What can hang from each mark:
gupeli: nuno tesil
tudu: gife
nuno: duzu gupeli namat tesil
namat: gise nuno
gilev: gife tudu
tesil: gupeli
gise: gilev laso namat
laso: gise namat

Every row comes from one small tree of marks. Brackets hold a mark, then the marks that hang from it, in alphabetical order. Every link used is in the known rows. Which tree was each row made from?
In the rows, 128 means zero.
Known rows:
[gise [gilev gife] namat]: [125 127 156 164 105 139 119 141  79 104 155 136 161 134  75 116  81  94
  70 121 124 146  86 107  83 100 161 144 169 110 141 116 103 149 134 114
  92 163 117  44 145 138  69  73 178 101 128 120 146  85 135  94 149 145
 123  97 107 151  59 134 129]
[namat nuno]: [136 151 123 144  90 169 184 137  59 148 129 155 137 166 156  72 107 110
 133 130 150 134  85 135 113  95 133 116 161 142 177 157 114 125 128 104
 119 140 149  95 125 149 133  82 141 127 162 100 114  84 133 117 171 137
 142 119 128 113  88 149  94]
[tesil [gupeli [nuno duzu namat]]]: [118 113 103 137  76 126  97 137 106 117 137 107 127 181 130  92 122  93
 135 113 162 183  86 105 119 162 125  76 157 142 164 127 114 177 122 138
 122 153 145  98 105 125 113 107 205 110 166 120 107 116 175  92 187 155
 152 125 147 146  86 178  77]
[tesil [gupeli [nuno [namat gise]]]]: [116 113 114 175 108 129 103 131  95 117 140 110 127 148 155 112 112  51
 116  92 140 173  73 107 143 168 145  93 203 141 176 119 125 181 119 131
 131 147 126  76 130 130  97  82 146  80 149 130 114 109 168  91 155 182
 182 125 154 178  88 162  64]
[namat [gise laso] [nuno gupeli tesil]]: [133 149 117 158  96 153 156 120  72 174 118 107 146 154 136  83  64 119
 123  95 169 117 122 135 176 167 169 149 177 124 162 150 117 137 131  87
 129 123 160  83 177 153 167 103  84 155 143 127 110  73 139 141 121 118
 178 141 127 136 113  91  92]
[gupeli [nuno duzu [namat gise]]]: [137 125 130 159  68 131  96 117 111 119 122 113 140 164 147 101 100  73
 165  95 166 157  84 116 132 122 149 100 167 163 164 142 149 198 129 130
 128 133 149 110 138 125 124  91 179 122 167 147  85  86 170 125 168 125
 191 130 130 151  65 170  79]
[gupeli [nuno duzu [namat gise]] tesil]: [149 129 121 168  86 137  92 120 122 112 111 126 134 169 130  97 114  77
 170  89 154 136  80 108 123 117 158 121 158 152 186 134 138 170 135 130
 116 146 137 112 124 108 144  96 195 123 158 148 102 107 182 138 174 145
 148 140 123 161  66 142 112]
[tesil [gupeli [nuno duzu [namat gise]]]]: [122 111 105 166  84 122  84 124 111 113 129  94 137 172 157 109 104  70
 142  89 162 174  74 108 122 171 147  83 183 150 177 121 122 194 121 139
 115 142 131  89 122 123 120  94 175 101 154 141 102  98 172 102 174 142
 174 122 144 176  84 158  66]
[nuno gupeli [namat gise] tesil]: [174 134 127 154 104 111 112 155  72 158 130 117 131 135 103 101  81  81
 125  90 156 116  98 123 171 171 161 132 179 139 161 165 127 168 154 115
 120 141 145 107 169 147 146  92 100 133 151 159 103  68 157 130 128 156
 193 124 126 147  97 124 120]
[laso [gise gilev]]: [125 115 151 118 114 166 142 128  73 116 160 143 146 136  95 105  30 107
 115 127 117 168  87 146  83  87 166 134 177 142 187 110 107 159 156 154
 114 153 135  86 162 148 106  83 127 135 143 133 112  78 162  74 149 134
 113 105 131 141  77 179 112]
[namat [gise laso]]: [121 123 126 176 114 179 113 114  71 133 135 115 151 146 147  99  61 113
 134  99 156 136  92 127 145 137 177 130 171 134 172 142 136 162 156 102
 128 127 134  57 168 142 124  82  96 138 174 125 110  54 157  98 136 133
 173 131 125 152  70 158  96]
[gupeli [nuno duzu] tesil]: [127 136 118 139  69 154 128 127 116 112 103 139 149 167  85  90 119 102
 126 116 154 148  85 114  82 127 152 125 148 153 188 131 139 145 134 126
 113 142 154  99 112 100 152 106 211 142 160 122 129 107 168 141 182 146
 101 127 130 132  80 145 119]
[laso [namat nuno]]: [116 140 122 139  99 158 190 133  60 150 135 160 138 146 136  78 106 124
 120 162 151 159 104 133 140  99 122 127 180 147 178 171 118 119 127 107
 119 145 134  92 114 148 154  86 143 111 162  89 111  84 160 129 163 130
 141 146 126 101  85 128  82]
[gilev gife tudu]: [152 158 138 154 105 146 133 162  88 151 129 146 157 123 113  97  98  95
 107 102 148 143  53 128  84 150 152 138 172 141 172 156 122 169 146 109
  96 138 131  88 136 157 101  75 167 105 147 117 128 102 111 101 168 155
 143  96 139 145  60 187 118]
[laso gise [namat [nuno duzu tesil]]]: [132 122 127  99  79 122 192 119 104 132 133 125 142 150 110  88  51 152
 119 158 165 185 125 182 158 112 135 137 174 171 188 170  81  97 122 129
 125 155 119 123 119 152 203 108 120 156 163 128 107  49 182 132 172  95
 116 147 105 118  93 101  67]
[laso [gise [gilev gife tudu]]]: [141 135 161 128 121 152 127 148  88 131 153 140 164 113 100 108  23 103
 125  99 112 162  55 163  57 110 172 159 189 139 182 109 105 181 146 150
  92 143 119  92 165 171  92  86 149 106 123 132 127 104 134  70 164 134
 114  84 145 157  54 199 118]
[nuno [namat [gise gilev laso]] tesil]: [135  97 137 154 113 155  71 106  56 124 168 106 126 137 118 119  57 109
 127  96 146 145 132 118 174  89 171 153 157 114 135 150  89 153 172 142
 124 131 115  75 194 131 114  99  88 122 140 145  93  77 147  62 118 141
 185 123  94 159  74 150 113]
[tesil gupeli]: [120 117 112 155 118 141 137 149  67 124 140 132 133 152 116  99  97 119
  89 119 147 170  70 116  95 163 141  96 180 133 189 144 101 143 137 119
 112 155 133  64 113 130 120  89 136 110 163 112 134  66 146  85 166 171
 118 112 145 143  94 162  85]
[laso namat]: [127 125 133 132 102 154 155 146  64 135 136 145 145 126 104  92  88 114
  99 159 143 160 103 115 129 136 134 125 182 147 174 162 123 137 140 114
 120 145 131  74 119 139 139  85 140 123 168 103 123  66 168 107 152 140
 139 138 139 111  66 149 101]
[gise laso [namat [nuno duzu]]]: [101 145 104 146  60 167 151  85  77 122 112 116 145 211 159  58  88 148
 132 137 181 156 119 117 145  83 152 104 134 124 146 143  97 133 108  91
 121 151 144  84 132 154 128 101 171 158 166  98 103  54 137 133 181  93
 140 140  95 128  79 119  73]
[tudu gife]: [173 140 126 135  98 137 145 113  69 119 122 137 149 138 136  89 106 110
  84 121 147 171  82 134  97 110 156  81 154 152 182 144 110 142 137 116
 128 140 140  74 123 131 130  70 125 141 169 117 143  67 142 110 146 153
 141 118 121 108  71 173 123]
[laso gise namat]: [126 113 133 125 118 148 167 137  84 119 153 142 139 115 104  90  36 124
 115 158 137 185  92 148 136 122 150 131 197 164 200 140 120 141 139 135
 135 163 120  92 127 149 139  84 115 121 174 118 126  66 195  96 158 127
 125 131 140 132  67 159  92]
[gupeli [nuno tesil]]: [117 127 138 125  90 147 132 135  91 127 117 132 142 107  82 102 108  82
  63 128 138 156 107 129 135 145 137 133 174 156 166 150 113 151 127 127
 136 137 141  82 123 121 136  93 132 128 143 129 136  77 144 110 131 157
 134 121 133 123 106 137  93]
[nuno duzu namat]: [164 129 109 134  70 127 107 144  80 125 128 131 135 189 135  84 106 113
 154 117 172 151  98 111 124  99 132  96 132 156 154 175 115 162 143 125
 117 149 152 126 129 135 124 102 180 133 185 133  83  70 158 108 184 131
 178 121 115 126  60 184 113]
[laso [gise [namat [nuno tesil]]]]: [124 145 119 132  95 124 191 113  79 118 124 131 132 156 115  80  61 129
  85 135 142 162 106 171 159  84 156 123 187 154 190 147  68 113 100 118
 138 179 111  99 131 177 137  79 103 141 138 138 136  41 141 115 162 128
 110 125  94 139 115  87  60]
[gise [gilev tudu] laso]: [109 128 139 137 104 207  99 119  44 148 136 142 157 131 126  85  54 124
 124 122 133 162  90  97  95  97 165 137 158 114 156 139  98 185 149 128
 105 118 138  71 175 158  94  98 139 131 118  94  90  94 107  72 140 123
 133 118 131 129  60 197 112]
[tesil [gupeli nuno]]: [ 93 113 111 149 106 148 121 138  89 114 124 125 132 132 118 100 114  81
  78 119 138 178  78 110 109 178 139  99 187 140 189 120 121 163 118 124
 129 143 136  61 106 125 103  87 158 101 145 100 145 105 162  86 154 171
 115 122 168 144 103 162  75]
[namat [nuno duzu [gupeli tesil]]]: [161 167 109 144  70 144 181 153  88 159 103 146 144 209 115  69 104 136
 162 112 169 106  75 114  90 116 142 126 141 130 193 141 125 113 134  98
  99 137 174 120 125 133 183 116 199 159 158 117 110 111 157 188 195 133
 108 136 135 119 102 110 141]
[gise [gilev gife] [laso namat]]: [102 101 155 132 119 176 111 125  79 122 186 128 162 113  79 121  46 127
 102 138 140 159 118 120 132 129 159 175 155  99 134 119 121 138 168 126
 105 130 120  44 157 122 105  93 154 108 158  91 141 121 177  65 124 130
 149 133 128 138  48 163 119]
[gupeli tesil]: [153 146 118 160 116 156 144 149  74 124 128 163 138 155  95  88 108 113
 114 121 139 123  72 110  93 113 157 131 152 136 197 156 118 126 149 114
 111 157 139  87 123 119 139  89 148 131 172 122 140  95 155 126 166 171
 102 124 119 127  79 140 136]

Write each row's tree:
[133 172 110 138  45 131 175 133  75 144  98 118 150 202 128  60  93 128
 143 133 168 133 102 101 121 118 140  91 159 135 158 136 121 141 100  93
 105 150 176 107 126 156 139  96 187 157 142 116 101  59 146 178 181 107
 134 129 129 121  97  98 104] -> [gise [namat [nuno duzu gupeli]]]
[ 99 141 111 160  87 176 162  94  62 130 122 134 141 184 160  52  88 132
 122 135 161 156 114 116 167 103 154 116 152 117 154 148 100 133 105  90
 132 155 136  66 137 163  99  87 139 122 158  85 119  73 131 117 160 117
 140 138 109 132  84 117  67] -> [gise laso [namat nuno]]
[114 114 167 168 122 174  90 116  83 118 176 109 168 134 126 127  48 101
 119  86 139 121  99 129 107 127 186 173 165 105 144 109 130 165 168 118
 103 122 121  43 179 128  95  73 129 112 149 129 131  91 149  75 127 132
 163 106 120 170  50 166 126] -> [namat [gise [gilev gife] laso]]
[162 141 126 117  62 119 130 152  94 145 106 117 144 160  66  95  84 123
 100 122 171 129 108 115 121 157 142 124 152 146 157 167 117 149 137 111
 113 137 173 107 143 130 177 112 152 173 152 147 115  51 151 154 145 128
 148 128 131 114 101 127 135] -> [nuno duzu gupeli tesil]
[148 166 110 157  65 128 175 130  85 141  92 138 143 212 107  58  96 138
 143 124 166 103  87  94 107 117 156 110 154 122 182 131 110 111 106  89
  96 159 165 101 121 143 164 108 206 153 143 122 125  82 150 190 197 124
  89 138 118 129  97  78 128] -> [gise [namat [nuno duzu [gupeli tesil]]]]
[150 110 106 173 124 107  95 146  71 127 144 109 110 143 126 123  96  88
  89  94 149 158  76 129 164 164 148 115 189 141 177 171  85 149 144 121
 117 156 100  82 145 134 138  96  88  99 140 155 113  65 147  72 146 180
 166 118 117 165 101 133  78] -> [nuno [namat gise] [tesil gupeli]]
[163 130 126 167  79 125  89 133  85 128 130 117 132 185 152 100  96  97
 164  96 171 145  77 113 127 108 146 102 150 157 170 162 131 176 154 120
 109 140 144 116 138 135 142  87 155 134 172 152  78  57 153 114 171 131
 190 119 108 151  55 171 110] -> [nuno duzu [namat gise]]
[107 134 149 122 103 140 169 109  66 112 140 127 138 145  99  98  45 126
  84 142 115 176 115 164 129  47 159 134 177 134 169 123  53 109 109 139
 122 172 115  84 147 170 123  89 100 133 110 139 124  56 132 107 146 118
  90 113  88 134 109  94  79] -> [laso [gise gilev [namat [nuno tesil]]]]
[138 125 127 122  88 128 113 141  88 124 117 137 125 120  94  99 130  70
  90 121 148 159 122 128 165 121 137 124 158 158 151 173 110 167 127 135
 146 151 142 104 129 131 116  93 139 113 159 130 122 110 151  92 141 165
 167 127 125 128 101 160  91] -> [gupeli [nuno namat tesil]]
[140 127 136 125 101 186  98  81  53 126 128 123 166 128 149  90  66 120
 106 111 126 186  81 112  78  90 176  96 154 120 160 118  84 174 140 130
 111 116 129  63 168 153 105  80 120 136 121 102 111 103 108  72 131 132
 135 119 127 107  60 205 115] -> [gise [gilev [tudu gife]] laso]
[144 115 119 154 114 143  87 112  75 133 144 110 128 141 138 100  82  98
 127  96 166 147 122 134 197 126 167 134 158 132 150 177 104 155 161 117
 143 141 115  87 172 146 125  91  81 133 168 145  99  66 152  85 123 150
 201 137  98 154  79 144  93] -> [nuno [namat [gise laso]] tesil]
[170 141 119 126  61 124 119 160  80 155 124 121 142 182 123  71  95 114
 163 112 173 131 101  96 124 133 143 101 138 144 153 159 139 178 143 119
 109 143 180 131 141 136 133 107 187 148 180 135  85  82 169 137 171 126
 186 125 131 124  72 173 132] -> [nuno duzu gupeli namat]
[ 95 123 149 139 112 185 153 120  71 138 179 133 159 139 121  92  63 132
 124 140 143 143 124 139 132  94 148 174 156  98 135 124 108 114 148 117
 102 124 115  61 149 140 113  89 159 106 159  81 133 138 168  80 138 121
 141 130 114 124  57 145 100] -> [gise [gilev gife] [laso [namat nuno]]]
[121 139 160 148 102 161 176 137  55 167 139 127 150 129 127 102  52 108
 147 133 120 136  95 118 124 131 155 145 211 118 170 122 127 149 132 114
  92 124 139  74 158 140 154  84 127 120 117 115 101  92 163 152 131 109
 159 142 148 128  77  99 115] -> [laso [namat [gise gilev] [nuno gupeli]]]
[ 85 131 125 146  89 192 146  95  48 125 136 130 148 177 148  73  75 132
 114 140 135 149 126 111 130  49 157 123 154  98 138 117  85 132 117 111
 119 144 135  53 158 155  87  88 147 124 140  96 114  81 130 101 151 110
 128 133 100 126  83 120  86] -> [gise gilev laso [namat nuno]]
[131 134 121 125  65 147 184 130  79 143 125 132 147 170 146  78  92 141
 141 160 171 163  98 129 118 102 119 110 160 152 170 168 112 125 122 106
 110 141 137 102 101 139 172 102 176 144 169  99  95  65 163 141 182  90
 147 138 122 101  71 130  84] -> [laso [namat [nuno duzu]]]
[125 125 132 116  56 136 116 128 114 115 107 121 151 144  68 105 113  97
  83 127 169 160 110 128 114 145 134 118 152 161 156 157 109 151 127 130
 132 134 156  93 120 116 159 104 165 149 146 136 122  71 151 126 143 134
 132 128 127 120  98 136 102] -> [gupeli [nuno duzu tesil]]
[141 114 119 121  59 126  99 139 109 123 115 118 124 148  93  98 121  86
 109 117 169 155 121 126 144 121 125 116 141 164 145 166 108 173 136 136
 136 145 151 123 122 120 141 106 174 128 165 139 104  92 157 118 157 136
 170 127 112 125  92 153  94] -> [gupeli [nuno duzu namat tesil]]
[142 125 143 161 110 186  89  71  57 129 127 106 170 127 164 104  43 109
 125  93 126 186  77 123  91 110 196 107 179 125 172 111  96 183 146 132
 109 111 116  55 185 145 118  74  95 134 109 124 102  79 107  82 118 128
 152 119 120 129  51 184 123] -> [namat [gise [gilev [tudu gife]] laso]]
[141 169 129 167  97 147 182 144  69 171 115 133 144 165 155  80  74  97
 154 102 149 104  80 127 126 144 158 118 194 143 183 130 140 147 131  85
 109 128 166  94 153 157 153  77 129 133 144 123 109  75 139 166 150 120
 175 123 148 132 100 119 101] -> [namat gise [nuno gupeli]]
[125 131 120 147  77 161 131  94  90 143 122 100 142 179 164  93  78 136
 137 104 184 145 120 152 151 118 156 140 149 137 161 170  99 125 152  95
 127 127 134  89 152 140 184 104 104 164 156 133  90  45 130 129 152  98
 158 144  95 143  91 103  85] -> [namat [gise laso] [nuno duzu tesil]]
[121 157 115 150  58 143 172 114  76 121  99 129 145 202 142  69 109 126
 129 138 168 150  97 115 113  73 129  86 153 143 163 151  97 122 107  98
 107 159 145  92 110 150 137  87 185 145 149 118 109  50 136 148 193 105
 123 121 103 123  81 111  80] -> [gise [namat [nuno duzu]]]
[ 99 117 149 124 113 199 105 110  47 155 139 142 164 111 108  91  44 134
 129 148 120 172 108  99 106 125 156 150 183 111 152 141  97 167 132 131
 104 123 121  57 162 154 114 101 136 123 121  87  97 106 142  82 130 113
 130 137 133 121  49 175  98] -> [gise [gilev tudu] [laso namat]]
[158 161 115 122  59 124 172 142  86 167 108 126 140 179 101  74  90 131
 123 118 179 124 111 133 124 136 130 124 154 142 158 162 105 125 131 104
 112 137 175 125 136 142 190 114 150 169 150 130 112  62 137 160 164 114
 145 130 125 110 120  99 114] -> [namat [nuno duzu gupeli tesil]]
[167 126 121 166 112 121 103 135  77 130 133 125 123 140 115 113  94  91
 115  98 155 144  99 129 169 118 152 134 170 149 162 183 109 146 152 118
 126 147 121  94 158 142 137  83  88 122 147 158 102  54 142  93 140 164
 188 120  97 147  83 141 106] -> [nuno [namat gise] tesil]
